Each row comes from the steps of one path. Every step used is in the known rows, and no mark comes twice. Write the path behind each row, first mark first.
In the rows, 128 means zero.
Known rows:
lakigim -> bogud -> lidifa -> lufe -> kaduz: [109 166 156 147 114 157 121 129  97 109 153 123 126  97  78 114 137 114
 170 107  31  77 108  57 130 158 196 183 132 160 115 197 153 186 183  81
 101]
gobo -> lufe -> lidifa -> bogud -> gutup: [155  88  89 160 114 184 114 198 105 119 135 110 137 131 121 111 167 126
  61 141 141 105 134  95 114 120 134 157  92 180 106 143 117 124 160 161
 175]
lufe -> lidifa -> bogud -> gutup: [157 109  82 157 126 193 122 187 113 141 132  91 137 138 111  82 150 115
 101 127 137 132 137 110 101 119 138 147 102 122 108 128 111  97 136 148
 160]
bogud -> zodadeb -> lufe -> gutup: [118 101  98  65 100 153 123 171 124 115  88 190 115 195 195 144 163 163
  92  95 139 150 167 131  79 194  94 122  95 141 101 109  97 109 139 167
 174]
lufe -> gutup -> bogud: [148 117 127  71 135 100 121  78  90 139  98  88 105 163 136 137 156 155
 137 140 155 153 127 137  86 133  47 104 146 150 143 123 127 173 135 156
 159]
gutup -> bogud -> kaduz -> lufe -> lidifa: [117 214 186 162 145 143 112  95 113 112 135 129 111 117  77 169 129 147
 157 161  76  71 117  23 145 129 193 144 155 111  84 140 134 173 186  74
 140]
zodadeb -> bogud -> lakigim -> tonuv: [151  84 136  99 183 137 142 143 141 175 119 107 140 149 108  54 112 115
 187 124 142 167 126 173 162 104  77  81  81  79 164  79 130  57  88 102
 126]
lakigim -> bogud -> zodadeb -> lufe -> gutup: [117 121  99  37  76 154 127 185 118 115  82 198 113 196 189 126 175 154
 125  70 108 162 175 137  82 182  85 115 135 142 144 116  98 142 140 147
 163]
tonuv -> gutup -> bogud -> lidifa -> lufe -> zodadeb: [102 176 135 173 135  89 144 114 131 103 168 147  99  31 111 185 144 124
 130 126 122  62 114 155 169 136 181 149 157 176  94 181 161 203 123 108
  92]
tonuv -> gutup -> bogud -> kaduz -> lufe: [105 196 177 166 144  88 134  44 131 119 137 123 112  89 114 202 119 129
 155 177 102  95 111 100 155 113 173 122 184 125 134 156 136 161 127 105
 119]
gutup -> bogud: [132 137 142 114 126 101 125  86 114 120 115  82  99 133 126 135 121 132
 135 161 144 145 113 136 112 107  95 120 162 123 147 120 134 164 142 138
 130]
lidifa -> bogud: [151 108 107 140 122 139 123 106 133 119 124  97 123 121 121 135 106  91
  86 141 171 159 140 121 112 120 121 151 131 128 127 123 120  98 107 148
 117]
zodadeb -> lufe -> kaduz: [ 97 151 123 142 140 159 126 143 121  80 137 130 120 161 143 102  99 120
 110 146  91 116 120  98 126 130 160 169 134 122 115 136 112 108 194 124
 153]
gutup -> bogud -> zodadeb -> lufe: [ 86 164 124  88  82 128 121 179 136  93  98 183  85 146 185 158 131 151
  93 128 137 138 152 125 126 147 115 117 158 116 110 104 104 150 170 144
 158]
tonuv -> gutup -> bogud -> zodadeb -> lufe: [ 77 169 105 115 101 119 142 181 144 102 111 182  80 126 192 166 116 137
  92 136 132 125 154 169 146 125 134 108 184 129 141 117 104 138 142 143
 140]
lidifa -> lufe -> zodadeb: [117 121 151 172 134 107 124  76 127 112 167 159 153  88 129 172 146 144
 123 123 151 113 116 153 125 152 170 161  85 121  73 127 155 131 112 122
  76]
tonuv -> lakigim -> bogud: [144 108 135 116 114 115 133 118 117 162 135 108 155 134 116  79 115  98
 151 105  94 152 116 156 118 108 127 128 172  97 210 129 153 128 103 119
  85]
lidifa -> lufe: [133 114 155 165 137 125 117  83 119 130 142 116 137 122 115 148 134 131
 138 139 125 128 108 132 118 143 154 149  88 123 102 132 146 115 123 119
  87]
zodadeb -> lufe -> kaduz -> bogud: [ 95 189  99 121 127 161 124 154 147  80 135 118 137 170 133 106  98 122
 134 133 122 135 146  51 142 111 166 160 130 127  84 141  74  90 194  91
 181]
lufe -> lidifa -> bogud: [151 132  97 159 138 185 121 158 124 119 137  98 114 129  93 106 100  96
  86 131 140 127 144  91 123 111 160 162 128 126 107 121 118  98 138 115
 120]
tonuv -> lakigim: [145  88 137 147 140 113 126 106 124 161 140  98 153 131 120 100 102 107
 117 128 126 140 109 151 116 122 136 132 133  95 167 120 150  97 105 138
  95]
kaduz -> bogud -> lidifa: [152 139 106 105 114 147 131 134 154 106 115  69 104 139  86 111 127 103
 153 115 138 138 139  57 114 140 148 150 109 165  99 169 100 129 129 107
 168]
kaduz -> lufe: [140 145 152 176 129 145 113  83 128 123 133 107 139 133 115 132 118 128
 155 147 125 135 108 120 115 125 151 141  95  94  90 118 130 122 116 114
 107]
lidifa -> bogud -> zodadeb -> lufe: [106 135  85 115  79 165 123 197 153  93 108 197 111 136 181 157 118 111
  46 109 164 154 179 110 123 156 143 148 127 120  91 106  88  86 135 153
 143]
zodadeb -> bogud -> gutup: [138  88 109 104 168 165 136 151 128 144 109  96 118 153 150  66 179 118
 152 129 135 162 118 142 119 125  95 104  55 123 135 120 114  87 112 140
 185]
kaduz -> bogud: [144 131 109 111 121 128 126  99 149 121 120  74 134 159 112 123 118 123
 151 130 168 170 139  94 111 110 126 133 110 126 113 127  94  96 118 112
 145]
bogud -> gutup: [151  71 118 131 121 137 128 118 114 145 118  77 140 158 143  91 166 140
 143 140 134 156 104 161  70 137  99 125  88 117 145 128 124 113 116 180
 158]
lufe -> kaduz -> bogud -> zodadeb: [ 84 154 115 109  88 148 112 129 134 117 132 145 157 145 148 155 109 164
 118 118 145 143 164  37  99 145 170 152 100 115  69 128  81  91 174 116
 137]
lakigim -> tonuv -> gutup -> bogud -> zodadeb -> lufe: [ 80 166 123 126 106  94 142 197 165 121 117 184 119 108 174 134  84 135
 105 118 123 126 148 204 179 114 140  81 193 112 155 113 114 132 121 145
 105]
lakigim -> tonuv -> gutup: [139  96 138 168 157  93 148 104 153 151 139  85 151 109 113  94  68 104
 138 136 121 139 108 222 147  94 145 104 147 116 189 132 144  94  67 148
  65]
gobo -> bogud: [170  91 104 137 152 140 123  96 148 126 126 132 109 138 122 132 132  89
  73 123 145 127  98 106 120 112  83 147 109 145 133 122 155 106 100 134
 130]
tonuv -> gutup -> bogud: [122 142 126 138 143  91 142  89 120 126 128  82  92 111 135 140 105 117
 132 169 139 136 112 181 133  82 114 111 187 136 180 134 134 150 113 140
 111]
gobo -> bogud -> lakigim -> tonuv -> gutup: [178  69  96 154 171 111 150 122 158 189 147 134 148 121 102 100 100  92
 120 115 147 127 100 202 161  79  65  97 138 109 197 101 163  62  47 131
  91]
kaduz -> lufe -> gutup -> bogud -> lakigim -> tonuv: [161 137 154 108 133  98 112 100  96 195 118 112 174 154  99 115 140 182
 217 132 148 145 124 166 130 116  41  67 129  77 120  82 134 152 108 120
 129]

Which path is each row?
[ 95 135 143 132 106  73 140 136 145 153 124 145 135  87 152 148  81 147
 116 127 138 133 135 204 152 113 130  78 181 108 165 114 130 140  96 156
  70]
lakigim -> tonuv -> gutup -> bogud -> zodadeb
[131 148 121 132 135 110 149 125 125 112 124  76  62  92 106 129 115  99
 136 151 108 100 110 143 138 113 134 127 184 174 164 176 140 188 126 134
 133]
tonuv -> gutup -> bogud -> lidifa
[155 147 154 166 153 135 115  52 157 118 134 176 129 115 104 194 147 100
  98 131 109  90  98  24 141 141 145 158 104 134  86 143 157 115 115 102
 136]
gobo -> bogud -> kaduz -> lufe
[100 136 115  92  73 142 130 210 139 134 117 208 142 148 175 105 125 117
 113  73  87 144 155 145 130 147 150 125 169  89 172 112 121 116 133 125
 112]
tonuv -> lakigim -> bogud -> zodadeb -> lufe
[123 138 147 150 149  66 146 104 142 147 136  83 132  94 115 112  72 114
 145 151 131 133 107 215 166  74 118  83 197 120 191 131 143 147  93 139
  78]
lakigim -> tonuv -> gutup -> bogud
[ 94 136 123 120 102  99 137 123 125 134 118 144  96 105 172 176 115 148
 104 144 147 133 142 170 117 121 126 104 169 126 153 118 121 146 119 154
 104]
tonuv -> gutup -> bogud -> zodadeb
[123  98 105 112 164 148 142 144 138 124 134 137 134 120 166  91 191 131
 140 113 159 146 123 161 124 134 109 117  52 120 104 116 121 102 102 143
 174]
lufe -> zodadeb -> bogud -> gutup
[116 191 193 143 128  96 114  42 122 111 124 126 119 110 107 199 134 144
 159 169 109 106 112  54 133 135 153 132 157 112 100 142 136 174 157 107
 138]
gutup -> bogud -> kaduz -> lufe
[164  67 143 125 137 110 136 110 126 177 128  90 163 153  97  82  99 137
 175 135 143 161 114 194 113 117  80 103 116  73 176  86 141  85  93 143
  99]
bogud -> lakigim -> tonuv
[155 103 129  70 119 107 120 126  90 101  97 101  79 139 119 155 182 146
 104 139 127  91 123  84 104 161  64 130 130 251 126 179 140 238 171 159
 195]
gobo -> lufe -> gutup -> bogud -> lidifa
[120 133 107 145 148 113 146 122 139 175 163  81 193 135  89  87  63 136
 191 137 137 142 137 145 155  72 139 110 144  90 157 121 102  56 119  98
 107]
lufe -> kaduz -> bogud -> lakigim -> tonuv -> gutup
[154 108 159  98 141  77 118  98  87 201 127 122 171 142  98 129 157 184
 198 122 147 138 124 181 134 136  42  74 123 106 133  96 152 147 116 124
 109]
lidifa -> lufe -> gutup -> bogud -> lakigim -> tonuv
[189  64 114 131 156 120 130 118 149 180 133 137 156 142  96  96 115 105
 121 109 151 139  99 158 140 101  47 107 112  98 165  85 163  77  75 131
 109]
gobo -> bogud -> lakigim -> tonuv
[109 137 124 132 120 131 111 107 123  92 144 100 153 144 122 149 114 143
 108 156 141 115 132  33 128 108 154 168 105 186  92 157 100 125 193 110
 162]
gobo -> lufe -> kaduz -> bogud
[136  91 133 106 180 119 151 138 152 156 143 150 159 115 122  80 124 128
 173 107 169 154 132 194 169 112  92  94  79  76 134  74 137  75  78 104
 116]
lufe -> zodadeb -> bogud -> lakigim -> tonuv
[134 135 148 104 139  97 111  76  87 148 119 117 124 136 127 166 176 169
 148 133 142 128 122 129 114 146  79 111 122 152 103 132 142 176 141 127
 129]
lidifa -> lufe -> gutup -> bogud
[115 116 100  51  80 140 126 204 117 153 103 212 151 179 183 106 163 141
 117  53  97 150 170 147 105 175 103 107 153 117 167 115 117 125 126 139
 138]
tonuv -> lakigim -> bogud -> zodadeb -> lufe -> gutup
[121  78 112 113 154 137 134 156 130 102 134 157 136 116 176 123 208 142
 102 129 165 119 120 146 138 132 105 127  42 178 101 130 128 132 125 153
 190]
gobo -> lufe -> zodadeb -> bogud -> gutup
[114 158 181 167 132 105 124  33 143  95 154 170 155  93 121 206 141 145
 138 137 127  97 119  79 119 165 196 166 107 106  68 138 143 139 124 116
 113]
bogud -> kaduz -> lufe -> zodadeb
[105 135 139  95  86 109 118 120 117 125 104 146 103 127 164 172 129 163
 105 137 153 145 140 126  96 146 108 115 143 114 122 103 122 158 144 154
 121]
gutup -> bogud -> zodadeb
[143 118 122 100 174 176 141 154 146 104 108  97  67 123 108  79 139  80
 143 118 107 124 125  84 146 146 136 134  77 166 119 158 126 121 124  98
 169]
zodadeb -> bogud -> lidifa
[155  88  89 135 109 147 125 133 121 141 121  90 144 129 138 109 156 112
 100 135 169 165 132 143  89 126  99 136 107 124 127 128 112  99 105 185
 157]
lidifa -> bogud -> gutup
[101 142 113  76  67 155 131 193 140  98  98 195 107 166 178 124 140 130
 121  89  99 154 158 137 107 155 133 132 151 114 149 113 103 132 143 132
 135]
lakigim -> bogud -> zodadeb -> lufe
[156 112 133 102 120 128 124 143  94 173 134 135 151 118  89 100 180 115
 170  63  61 103 125 113 124 180 135 133 130 165 151 183 167 177 113 102
 104]
tonuv -> lakigim -> bogud -> lidifa -> lufe -> gutup
[149 111 107 163 127 174 114 169 118  97 139 119 114 122 102 138 117 105
  48 145 144 100 143  73 136 110 157 173 117 185 105 135 125 125 159 124
 135]
gobo -> lufe -> lidifa -> bogud
[126 152 147 184 124 127 118  77 137 104 158 148 156 100 129 159 130 140
 142 130 151 120 116 141 121 134 167 155  92  90  61 113 138 137 104 116
  96]
kaduz -> lufe -> zodadeb
[161  53 127  91 132 117 118  91  95 119 108 108 127 174 146 151 168 153
  96 140 149 129 124 126  80 152  68 134  86 208 135 139 134 152 134 172
 162]
gobo -> lufe -> gutup
[141 167 142 197 146 189 109 137 120 124 142 107 129 143  86 106 113 131
 153 137  93 101 114  87 126 120 192 153  91  92  74 119 128 120 144  82
 109]
kaduz -> lufe -> lidifa
[ 66 161 120 110  81 155 123 209 119 126 143 214 160 140 171 101 106 128
 108  83  56 116 151 101 135 147 182 149 176  86 156 126 119 118 185 114
 113]
tonuv -> lakigim -> bogud -> zodadeb -> lufe -> kaduz
[133 147 140 145 141  86 151 138 147 132 130  77 102  74  86  99  80  97
 152 131 101 101 108 178 172 102 139 100 194 157 179 172 150 182 103 133
  99]
lakigim -> tonuv -> gutup -> bogud -> lidifa
[ 68 147 119 125  98 169 120 176 125  87 127 193 126 154 182 137 105 149
  82 125  98 116 148  87 110 166 174 163 117 112  89 120 100 102 199 140
 145]
bogud -> zodadeb -> lufe -> kaduz
[116 144 180 134 154  45 151  65 148 136 133 107 130  86 105 158  85 119
 139 157 106 110 111 156 165 105 147  94 211 135 199 154 149 150 109 139
  95]
lakigim -> tonuv -> gutup -> bogud -> kaduz
[145 180 116 202 133 201 107 155 126 119 146 118 134 114  83 121 104 103
 112 133 126 109 143  68 146 107 193 162 109  99  54 118 117 103 134  83
 109]
kaduz -> lufe -> lidifa -> bogud
[118 167 142 169 140 107 137 122 121 122 145 104  81  64  97 159 134 113
 144 143  96  77 106 134 165 128 168 134 160 179 125 187 154 189 132 105
 104]
tonuv -> gutup -> bogud -> lidifa -> lufe
[134  71 139 111 168 110 139 148 145 136 147 168 159 110 131 110 142 140
 135 122 173 126 130 178 182 112  90 105  67 136 131  87 145 104 101 114
 131]
gobo -> lufe -> zodadeb -> bogud -> lakigim -> tonuv
